(in the rows, 128 means zero)
Known rows, with every step that occurs:
X/Y/V/D/E/M: [118 143 122  54 119  86 129  77 113 130 155 168  89 187 131 123 122 107
 145  96 109 101 142 125  91 119 123 142 106 144  88 133 192 125 179  92
 132 136 146 140 151 138 142]
C/N: [133 145 107 169 136 215 135 147 142 130 137 123 136 127 122 125 180 190
 125  93  87  98 159 136 114 139 123 131 123 157 156 130 124 168 102  86
 176 136 148 104 175 139 119]
S/X/M: [141 130 191 180  89 144 121 151 135 102 107 104 135 143 135 116 118 193
 146 100 124 137  99 143 183 114 133 119 163 111 161 155 131  72  83 109
 132 134  94 134 111 135 130]
D/E/Y: [116 145 144 107  93  92 137 142 152 102  89 131 105 140  68 128 146  78
 156 113 105 105 149 163 154 117 124 143 130 161  99 140 198 151 200 165
 174 138 160 139 149  74 114]
M/E/Y: [152 157  89 106 118 155 156 132 129 152  79  94 123 100  92 105 161 103
 108 126 147 156 126 160 158 155 162 112 192 172 129 123 119 161 144 154
 169 102  99 125 157 122 102]
X/Y/V/M/E: [139 142 104  99 144 130 145  69 122 156  66 148 110 121  92 134 120 102
  79 136 158 158  98  97 103 158 150 118 103 117 116 120  88 125 108  77
 125  93  99 139 129 121 157]
X/Y: [126 157 143 112  88 144 145  59  99 140 153 137 115 122  97 144 139 115
 114 149 138 124 169 125 146 162 138 125 121 162 147 163 145 113 114 123
 128 129 128 120 171 128 141]
X/M/V: [146  71 117 203 138 167  97  81 130 134  79 111 141 101  80 124 142 173
 121 130 144 127  94  87 147 123 170  94 136  93 155 168 122  91  94 113
 130 151  75 117  78 143 120]
A/N: [145 172 179 165  98 164 128 163 133 165 151 147 133 118  78 158 124 189
 129 214 113 132 122 124 197 139 151 132 126  56 135 151 133 127  89 123
 142 149 146 104 120 169 128]
S/X: [136 164 203 146  87 125 129 182 142 105 140 115 163 151 123 122 110 193
 140  85 114 118 131 181 195 112 123 118 193 117 150 124 114  76 114 127
 114 106 136 127 151 138  97]
M/V/D/X/Y: [135 109  91  95 125  85 103  72  90 131 188 129 131 121 140 139 133 154
 162  96 155  84 173 101 163  77 161  89 159 151 141 150 115  87 120 123
 124 145  99 101 107  67 123]
E/Y/V/N: [116 111 135 146 117  83 167 210 136 123 116 117  79 129 140 114 116 105
 113 153 151 126 137 170  60 155 113 158 112 132 104  66 137 242 180 139
 157 108 163 119 170 146 156]
N/Z: [142 122 152 141  95 169 152 119 140 125 138 117 153 154 124 125 129 104
 115 175 101 163 191 127 155 141 121 129  97 124 157 126 144 101  96 150
 136 154 177 115 163 127 142]
V/D: [ 98 151 116 137 128 180 122 118 121 124 202 119 164 136 202  96 114 159
 167 145 103  98 145 139 145 139 123  84 155 127 168 137 112 151 139 125
 147 130 138  90 135 123 123]
E/Y: [120 146 132 118  89 130 150 159 134 110 113 109 111 122  89 134 124 121
 133 146 132 116 167 171 121 155 133 128 151 137 151 118 146 183 181 158
 156 121 146 109 177 130 139]
X/Y/V/N/C: [ 98 115 177 138 108  71 171 110 123 187 165 144  65 135 134 146 133  63
  85 144 161 165 141 124  68 154 132 153  82 175 109 111 149 159 113  99
 123 134 155 148 156 122 167]
Y/V: [138 118 147 180 145 155 114 177 137 143  85 147 144 149 109 132 110 160
 107 134 145 141 134  94 121 141 105 137 140  93 111  80 109 140 126 117
 132 110 156  95 149 213 134]
S/X/Y: [131 174 196 102  63  95 145 111 117 119 159 126 132 146 107 138 128 160
 127  81 138 113 153 172 192 118 135 118 171 163 150 157 130  58 110 119
 104 110 121 132 174 102 124]
X/M/V/D/E: [115  77  88 164 151 133  86  54 137 126 118 123 138 122 132 102 149 134
 173 101 113  89  84  97 163  83 167  69 124 115 134 188 147  88 124 113
 155 166  75 119  54  78 127]
D/X/Y/V/N/C: [129 113 185 130 105  38 159 150 102 161 161 142  47 149 150 166 120  72
 106 130 174 178 174  86  89 113 112 184  90 174  81  96 161 149  97 107
 139 157 154 150 139  96 169]
X/M/E: [165 121 108 182 137 213 126  80 120 163  69 101 132 101 134  88 161 136
 109 147 137 179  73  84 169 151 163 105 148 128 134 168 121 114  67 112
 168 139  57 132  88 154 116]
M/E: [163 158 112 150 140 195 137 118 130 172 100 111 160 105 118  98 158 131
 100 133 131 161 105 124 191 150 152 101 185 153 126 138  96 114  97 134
 149 108 100 130 131 152  75]
D/X/M/E/N: [180 115 134 130 169 138 124 110 111 108  89  98 101  82 183 125 151 143
 136  94 137 217  93  66 175 130 122 171 148 143 100 178 143 120  52 132
 166 166  86 127  87 145 147]
E/M/X/Y/V/D: [116 144  89  53 145 135 108 109  97 126 166 147 140 135 138 148 108 125
 136 127 124  95 134 129  68 144 122 146 112 116 140 130 138 105 169 136
  67 117 117 147 138 182 127]
Y/V/D/X: [135 115 126 140 151 128  97 189 107 120 147 142 134 168 206 115  99 160
 163 120 149 131 160  77 124  93  90 131 151 107 109  72 110 152 125 112
 159 134 149  81 120 163 151]
V/N/Z: [128 116 162 160  99 143 192 138 139 132 196 105 128 133 192 112 138  83
 106 215  88 154 162 164 123 152 113 149  70 140 138 120 136 163  97 138
 142 148 178 142 151  91 131]
M/X/Y/V/D/E: [ 92 141  79  94 148 126  83  83 103 150 136 162 155 129 147 142 149  53
 163 120 150  86 132  81 137  98 107 112 106 166 118 149 127  75 142 158
 101 125 120 118 118  93 150]
Q/N: [118 171 152 146 109 184 124 119 126 130 140 138 110 110  63 133  96 170
  83 193 130 165 119 147 149 179  81 147 165 132 146 106 116 137 128 143
  88 125 134 170 127 154 121]
C/N/Z: [140 121 108 147 114 210 156 134 147 132 142 114 137 149 129 123 184 143
 115 111  70 133 202 133 114 126 123 130  83 162 165 125 141 136  81 101
 177 161 178 106 188 103 142]
D/X/Y/V: [165 124 154 120 110  93 123 131  89 130 110 157  80 155 117 162 118 128
 121 119 179 158 192  58 136 104  95 182 126 141  84 104 143 111 103 114
 142 136 142 106 152 146 165]
M/V: [144 105 119 170 136 139 107 114 143 140 108 124 168 104  51 145 135 174
 108 115 137 102 129 127 167 117 165  94 170 106 145 136 101  93 120 133
 106 121 113 112 120 140  80]
E/Y/V/M/X: [101 122  99 109 143 112 114 190 151  92  40 137 132 105  76 158  92 101
 122 153 156 115 111 135  58 143 114 133  99  78 147  80  87 183 179 152
 108  88 138 125 132 122 167]
E/M: [149 150 162 112 117 154 145 149 135 101 141 127 124 146  81 136 110 192
 110 130  78 128 137 181 109 164 129 166 138  88 130 125 164 135 165 124
 108 126 147 156 157 205  73]
M/V/D/X: [135 102  92 135 138 106  90 123 115 117 174 124 156 126 150 128 124 180
 165  92 139  90 155 110 168  70 146  89 176 117 144 126  96 104 121 130
 131 142 107  94  92  86 102]
D/X: [162 136 164 156 111 134 119 172 112 108 136 131 129 137 135 148 120 156
 143 136 134 147 172  98 170 111  97 169 149 124 114 114 134 123 104 142
 153 146 142 110 129 132 114]

Rows:
[126 106 172 112 128  34 151 135 178 133 147 134  97 142  55 149 147  99
 110  83  71 112  97 197 100 105 162 157  98 145  72 143 206 117 172 124
 108 156 147 219  95  83  43] => D/E/M/V/N/C
[135 133 118  85 140 110 144 133 106 133 154 138 109 117 119 163 124 115
  95 149 122 114 118 153  52 160 113 189  77 124 104 121 144 140 156 139
  59 110 129 177 140 185 110] => E/M/X/Y/V/N
[156 141 117  82 161 155 166  82 150 138 123  91 153  88 162 118 163  98
  98 104  95 214 126 136 171 167 132 132 145 167 130 176 129 103  68 154
 129 137 148 129 149 144 117] => M/E/N/Z
[135  89 157 173 130 128 166 179 142 148 141 124 117 153 184 114 117  91
  94 188 120 167 151 120  89 136  95 157  67 117 108  70 131 170 104 123
 139 134 188 119 147 150 156] => Y/V/N/Z
[110  75  77 126 126 105  96  74 136 110  99 110 108 118 113  99 151 108
 180 100 126  81 101 122 139  80 176  69 129 131 142 177 170 124 166 136
 170 169  80 118  74  49 141] => X/M/V/D/E/Y
[123 152 187  95  94  67 138 136 138  98 101 145 115 157  97 147  85 165
 113  83 142 123 114 153 123 117 131 124 125 102 142 110  90  83 114  78
  96  87 128 143 149 107 157] => S/X/Y/V/M
[110 123 113 155 179 156  93 170 151 111  54 157 183 107 101 155  87 133
 114 161 143 123  82  89  83 139 106 128  84  48 143  84  49 127 125 130
  85  87 127 125  95 156 143] => Y/V/M/X
[154 148 156 108  88 108 140 103  83 119 152 143  89 139 115 162 130 123
 132 131 150 147 197  86 162 122 117 173 130 159 114 143 153 107 100 128
 145 145 130 121 155 107 139] => D/X/Y
[157 119  92 142 120 176 141  99 119 147  52  86 100  98 109  90 168 103
 115 144 149 171  91 120 146 152 166 107 152 145 144 158 141 154 114 133
 187 140  64 130 111 131 139] => X/M/E/Y
[116 110  87 145 141 144  98  94 133 138 174 115 177 113 133 113 126 172
 155 113 130  76 131 136 157 105 167  52 174 113 169 143  90 107 138 124
 115 126 110  91 106 108 100] => M/V/D
[ 97 125 105  98 141  76 107 173 165  86  27 154 130 123  56 151 119  54
 148 126 125  98  98 130  92 106 110 144  82 104  97 106 142 148 197 165
 132 107 147 147 103  73 140] => D/E/Y/V/M/X
[140 141 111  75 138 134 113 121 106 129 112 150 132 131  71 173 119 121
 102 129 131 116 136 127  80 150 118 174 107 109 121 127 141  96 159 147
  61 112 121 157 153 206 115] => E/M/X/Y/V
[ 92 156 106  94 130 149 119  70 122 100 117 145 160  80  86 168 109  94
 121 176 129 101 108 115 107 162 133 114  68 102 181 167  77 104 120 136
  74 102 100 151 113  70 149] => V/M/X/Y
[138 118 107  93 142 125 118 114 138 104 176 116 155 136 110 122 110 203
 133  95  86  80 124 180 106 124 165 101 161  91 149 137 137 117 177 115
  93 130 114 140 118 162  67] => E/M/V/D
[141 150 124 102 139 168 112 156 126 106 133 125 175 114  83 155 117 154
 121 139  96 109 123 160 110 154 117 166 130  94 146 136 137 105 157 170
  67 118 127 165 132 198  70] => E/M/X
[120 106 104 125 123 127 143 106 102 162 150 134 134 112 150 154 143  34
 101 188 158 137 157 100  97 135 106 152  52 159 133 121 118 103  96 164
  81 128 142 135 146 111 166] => M/X/Y/V/N/Z
[140 159 110 133 154 173 143 105 154 126  81 121 162  98 105 111 121 144
  96 157 108 153  67 139 137 162 152  98 126  90 149 134  64 139 104  95
 139  94  94 157  91  96 101] => V/M/E
[148 127  92 134 144 117 171 177 135 167  79  96  98 103 142  89 155  89
  87 138 160 162  96 160 107 151 142 132 155 161  92  78 113 210 144 134
 170  95 117 133 143 145 122] => M/E/Y/V/N
[104 125  98 104 124 115 128 176 127 121 123 121 109 150 160 105 102 126
 154 123 148 108 154 144  83 131 125 105 154 129 141  77 131 205 195 134
 167 114 153  86 167 147 174] => E/Y/V/D
[128 145 152 119  85 177 145 107 130 127 144 127 111 137  71 128 104 121
  74 217 116 196 166 141 151 169  81 150 128 142 155 105 137 106 106 162
  85 151 163 174 141 123 148] => Q/N/Z
[128 112 156 199 144 130 150 189 138 146 138 134 116 134 174 110 120 134
 100 164 135 138 110 130  91 147  93 153 101 109  96  72 109 198 125 113
 140 108 160 120 138 186 132] => Y/V/N
[ 90 142 122  52 155  73 125  56 124 120 164 157  91 135 183 134 137  90
 163  73 123 124 131 108 118 124 105 129 106 178  86 173 168 130 145 111
 133 141 167 103 159 120 177] => X/Y/V/D/E/N
[110 129  94  95 172 126  81 163 138 117 126 159 157 163 152 123 119 118
 168 102  98  91 104 119 104  94  96 135 119 102  93 109 147 113 182 142
 104 121 147 140 100 165 107] => Y/V/D/E/M/X
[129 100 137 157 111 112  94 113 134 109 140  98 157 135 155 101 122 206
 166  59 132  96  89 151 182  76 166  57 186 112 178 164 106  53  96 102
 118 139  69 114  79  92 119] => S/X/M/V/D
[108 131  99 142 143 127 126 119  98 162 142 143 132  95 149 159 145  71
 106 166 167 116 122  98  98 143 105 152  87 151 121 125 100 129 114 157
  77 109 124 133 139 138 151] => M/X/Y/V/N
[163  96  86 152 166 158  93 143 100 147 100 121 115 149 220  82 126 144
 151 116 167 171 103  43 136  90 121 116 153 120 102  95 104 139  84  96
 183 142  85  96  71 157 163] => Y/V/D/X/M/E
[124 132  99 125 142 154  97 107  99 158 101 152 159 108  98 167 132  85
 111 146 179 121 143  72 124 136 114 138 118 141 138 133  97  79 109 158
  72 106 116 114 150 163 149] => M/X/Y/V
[122 125 144 146 119 103 161 109 103 162 151 144  84 131 149 133 134  99
  91 161 153 134 139 120  86 155 112 153  85 150 101 112 131 167 118 100
 125 116 146 125 164 145 158] => X/Y/V/N
[119 122 145 161 158 139 120 164 160 104  61 154 140 139 105 137  76 161
 105 149 123 140  92 102  77 149 111 127  91  44 130  74  77 163 135  88
 124  97 147 118 114 163 151] => Y/V/M
[106 113  91 129 149 108  91  83 148 126 152 132 169 129 120 117 146 132
 172  87 106  61 117 136 179  74 155  64 161 140 125 159 130  83 155 135
 132 139 120 113  86  66  77] => M/V/D/E
[129  88 103 115 120 100 113 178 105  97  96 114  68 157 185 109 101 127
 173 127 165 137 152  93  81 103 115 134 124 122 121  87 150 203 161 126
 190 151 124  84 121 132 202] => E/Y/V/D/X/M
[166 139 157 161 110 156 127 131 130 138  80  90 147 125 137  89 147 170
 125  79 138 165  65 139 211 113 158  97 197 130 144 158 107  59  60 108
 139 125  60 148  98 127 109] => S/X/M/E
[110 155 127  74 126 130 124 116 142  91 192 137 138 172 162  99 127 139
 178 105  48  88 126 175 130 113 121 124 130 127 111 150 193 134 197 125
 148 147 152 152 116 115  78] => V/D/E/M
[153 120 158 128 114  72 150 147  87 132 153 147  63 146 166 150 124 107
 113 144 166 154 170  88 112 115  95 191  93 154  75  97 140 163 100 113
 148 139 143 124 144 123 167] => D/X/Y/V/N
[ 97 139  70 107 147 156  88  91  90 158 150 149 162 114 165 149 128  86
 148 144 170  99 145  81 114 127 111 105 122 150 154 135  91  92 126 149
  82 115 115 104 138 135 162] => M/X/Y/V/D
[ 99 160  97  70 147 140  98 120 135 101 179 141 169 143 160 117 132 113
 188 111  62  68 113 165 132 102 110 122 123 124 127 156 167 109 193 161
 110 141 134 161 102 106  79] => V/D/E/M/X
[ 94 115 101  92 180  82 101  72 160  99 167 126 166 101 147 131 144 142
 178  48  88  81 100 147 169  93 147  81 159 139 122 191 140 100 150 146
 121 144 133 112 103  78  95] => M/V/D/E/N
[151 105 137 126 136 100 159 140 146 115 164 111 125 115  91 137 125 186
  94 124  84  97 102 206  90 143 156 150 121  97 112 120 147 155 161 119
  87 122 127 173 115 163  52] => E/M/V/N
[ 87 129 196 178 112 102 178 160 152 162 194 111 110 112 162 132 134  90
 104 158 110 157 120 167  97 164 136 140 102 162 136 123 139 179 115 125
 132 146 160 167 129  95 119] => V/N/C
[128 122 121 130 135  82 175 183 149 195  89 100  81 108 130 103 151  49
  79 124 169 188  99 164  86 154 161 131 149 181  97  77 123 203 141 130
 165 110 125 160 144 116 130] => M/E/Y/V/N/C
[107 128 120 140 153 129  96 145 141 133 128 157 142 173 173 103 123 119
 169 111 115 104 122 103 134  96 101 107 135 118  91 102 140 138 161 117
 164 131 159 101 117 134 135] => Y/V/D/E
[128 118 127 131 112 112 137 193 135 118  70 130  96 140  85 127 110 124
 118 130 160 132 155 138  88 144 119 143 143 118 119  74 142 192 180 140
 154 108 161  92 174 177 157] => E/Y/V
[120 152 120  84 100 118 124  86  77 116 222 134 109 144 208 124 120 129
 177 128 138 113 190 107 152 107 119 124 138 163 142 148 141 126 114 113
 158 149 125  98 141  78 156] => V/D/X/Y
[ 95 147 112 141 154 170 107 132 147  92 100 135 194  83 103 160 100 127
 128 176 113 110  87 123 108 153 119 113  87  62 181 141  60 115 120 149
  80  98 112 144  91  90 126] => V/M/X
[145  93 168 193 107  91 132 144 143 113 135  94 131 116 141 113 132 186
 125  86 130 109  67 173 165  90 155 103 149 115 146 153 109  82  83 108
 110 133  75 150  81  99 112] => S/X/M/V/N
[152  73 171 169  89  86 148 131 147 112 139  82 131 134 144 109 136 150
 116 111 119 134 103 166 167  79 157 104 118 121 155 148 123  59  69 118
 111 152 101 155  89  68 125] => S/X/M/V/N/Z
[109 154 169 100 159  99 129 104 165  83 127 137 134 109 130 146 148 115
 157  74  71 138 110 140 166 138  95 165 125 152  83 193 185 121 136 159
 136 146 176 130 140 125 104] => D/E/N
